Every row comes from one small tree of marks. Brackets hold a mark, then the marks that hang from it, in the order of their numbers. Every link used is in the known rows. Which tree was each row made from?
In the rows, zero is written as 128.
Known rows:
[j76 j581 j911]: [160 112 127  98 126 111 138 102 132  82  75 162 127 128  92 134 165 159]
[j528 j421]: [100 131 144 119 100  95 136 168 110 143 126 143 123 103 140 142 132 155]
[j76 [j581 j227] j911]: [181 106 126  94  98 125 165 101 134  98 109 159 137 161 108 118 149 149]
[j581 [j76 [j911 [j383 j172]]] [j227 j421]]: [117 116 114 136  98 161 103 178  88 148 155 164 142 208 103 125 119 120]
[j528 [j581 j227]]: [123 126 105 124  93 112 188 118 162 132 118 137 127 107 174 132 138 141]
[j177 [j453 [j528 j421 [j581 j76 j227]]]]: [ 84 131 113 125  46  94 133 120 127 156  31 122  76 102 146 142 123 153]
[j453 [j528 [j421 j227] [j581 j76]]]: [ 95 128 137 151  92 104 156 172 149 131  78 129 123 117 136 167 156 162]
[j79 [j911 [j383 j172]]]: [112 164 109 151 145 140 108 128 158 122 171 158 126 129  54 158  99 145]
[j79 j911]: [111 174 119 122 158 141 114 124 173 116 129 130 125 125 104 149 125 159]
[j177 [j453 [j528 j421]]]: [ 99 137 126 118  70  88 122 118  99 149  46 126  80 106 104 137 102 137]
[j581 [j76 [j911 j383]] [j227 j421]]: [102 110 119 131  99 159  99 171  98 157 142 160 130 213 121 122 130 119]
[j177 [j453 [j528 j421 [j581 j76]]]]: [ 72 131 113 131  61  85 119 123 125 146  11 125  70  81 134 149 133 157]
[j383 j172]: [145 135 122 137 122 128 133 140 107 103 151 134 153 120 100 139 106 134]
[j453 j177 [j528 j581]]: [113 128 146 150 120 104 134 111 194  87  53 152 120 119 108 157 138 133]
[j581 [j76 [j911 j383]] j227]: [126  99 105 140  86 174 100 151 135 154 155 138 139 211 128 134 133 116]
[j177 [j453 [j528 [j421 j227] [j581 [j76 j911]]]]]: [ 90 129  97 114  74  93 138 141 128 132  21 126  95 106 118 147 141 148]
[j453 j177 [j528 [j581 j76]]]: [ 98 124 144 164 114 118 102 121 195  93  42 137 118 134 122 163 156 141]
[j453 j177 j528]: [135 128 158 148 122 123 107 116 165  95  92 138 134 164  84 146 114 116]
[j581 [j76 j911] [j227 j421]]: [114 121 123 111 105 160 110 179 102 144 125 144 141 199 148 119 140 131]
[j177 [j453 [j528 j421 [j581 [j76 j911] j227]]]]: [ 86 128 107 113  50  94 134 128 127 147  18 135  83 109 135 153 130 150]

Which tree is each row?
[100 120 116 117  99  72 201 176 141 132 119 138 131  70 160 133 161 161]  [j528 [j421 j227] j581]
[ 89 130 108 129  68  87 138 132 123 145  36 111  84  94 130 135 136 150]  [j177 [j453 [j528 [j421 j227] [j581 j76]]]]
[103 129 150 156 104 120 124 136 172 107  62 144 123 158 132 141 138 135]  [j453 j177 [j528 [j581 j76 [j227 j421]]]]
[114 126 171 140 100  99 116 150 150 108  91 152 123 140  93 155 118 133]  [j453 j177 [j528 j421]]
[ 92 130 156 141  98  76 144 142 178  98  51 164 114 101 118 171 137 150]  [j453 j177 [j528 j421 j581]]
[117 133 118 117  75  90 141 132 102 148  71 115  95 115  98 123 104 129]  [j177 [j453 [j528 [j421 j227]]]]
[146  99 122 119 118 115 127  96 131 103  99 183 115 141  59 134 155 137]  [j76 j581 [j911 j383]]
[160 108 128 113  97 115 157 120  93 108 137 198 131 163  51 118 120 134]  [j76 [j581 [j227 j421]] [j911 [j383 j172]]]
[105 127 143 144 107 123 122 142 177  97  50 163 132 166 120 154 143 134]  [j453 j177 [j528 [j581 [j76 j911] [j227 j421]]]]
[111 111 103 151 118 161  71 160 123 125 123 148 136 170  90 155 144 128]  [j581 [j76 [j911 [j383 j172]]]]
[ 68 124 130 151  85 103 124 158 150 138  48 175 105 117 108 196 150 159]  [j453 [j528 j421 [j581 [j76 [j911 j383]]]]]
[ 89 136 102 113  76 110 126 117 121 142  11 141  82 127 120 138 125 135]  [j177 [j453 [j528 [j581 [j76 j911] [j227 j421]]]]]
[136 103 103 142  83 175 102 154 125 144 166 145 149 208 112 139 122 120]  [j581 [j76 [j911 [j383 j172]]] j227]
[114 111 126 163  90 133 117 121 194 110  71 159 126 172 104 163 134 119]  [j453 j177 [j528 [j581 [j76 [j911 j383]] j227]]]
[102 114 137 143 103 101 135 178 181  92  60 148 140 139 113 166 165 148]  [j453 j177 [j528 [j421 j227] [j581 [j76 j911]]]]
[ 78 103  97 133  97  99 151 198 147 134 103 151 132 112 142 155 185 159]  [j528 [j421 j227] [j581 [j76 [j911 j383]]]]
[ 90 130 141 148  60 109 155 154 149 145  77 140 113 124 154 172 140 172]  [j453 [j528 j421 [j581 j76 j227]]]
[ 95 134 112 116  47  82 164 111 126 153  39 133  81  88 137 141 105 144]  [j177 [j453 [j528 j421 [j581 j227]]]]
[100 140 102 125  85  93 136  84 138 139  19 125  77  87 115 141 116 133]  [j177 [j453 [j528 j581]]]
[ 83 111 103 138  56 108 154 182 137 139 110 170 128 113 151 166 153 169]  [j528 j421 [j581 [j76 [j911 [j383 j172]]] j227]]
[ 81 115 101 134 102 129 139 153 137 144  92 168 118 144 149 141 160 138]  [j528 [j581 [j76 [j911 j383]] [j227 j421]]]
[157 123 153 113 102 103 168 104 100 118 127 144 112 141 126  92 138 154]  [j76 [j581 [j227 j421]]]
[ 88 139 113 127  73 106 128 107 115 152  27 123  75 117 132 128 115 137]  [j177 [j453 [j528 [j581 j76 [j227 j421]]]]]
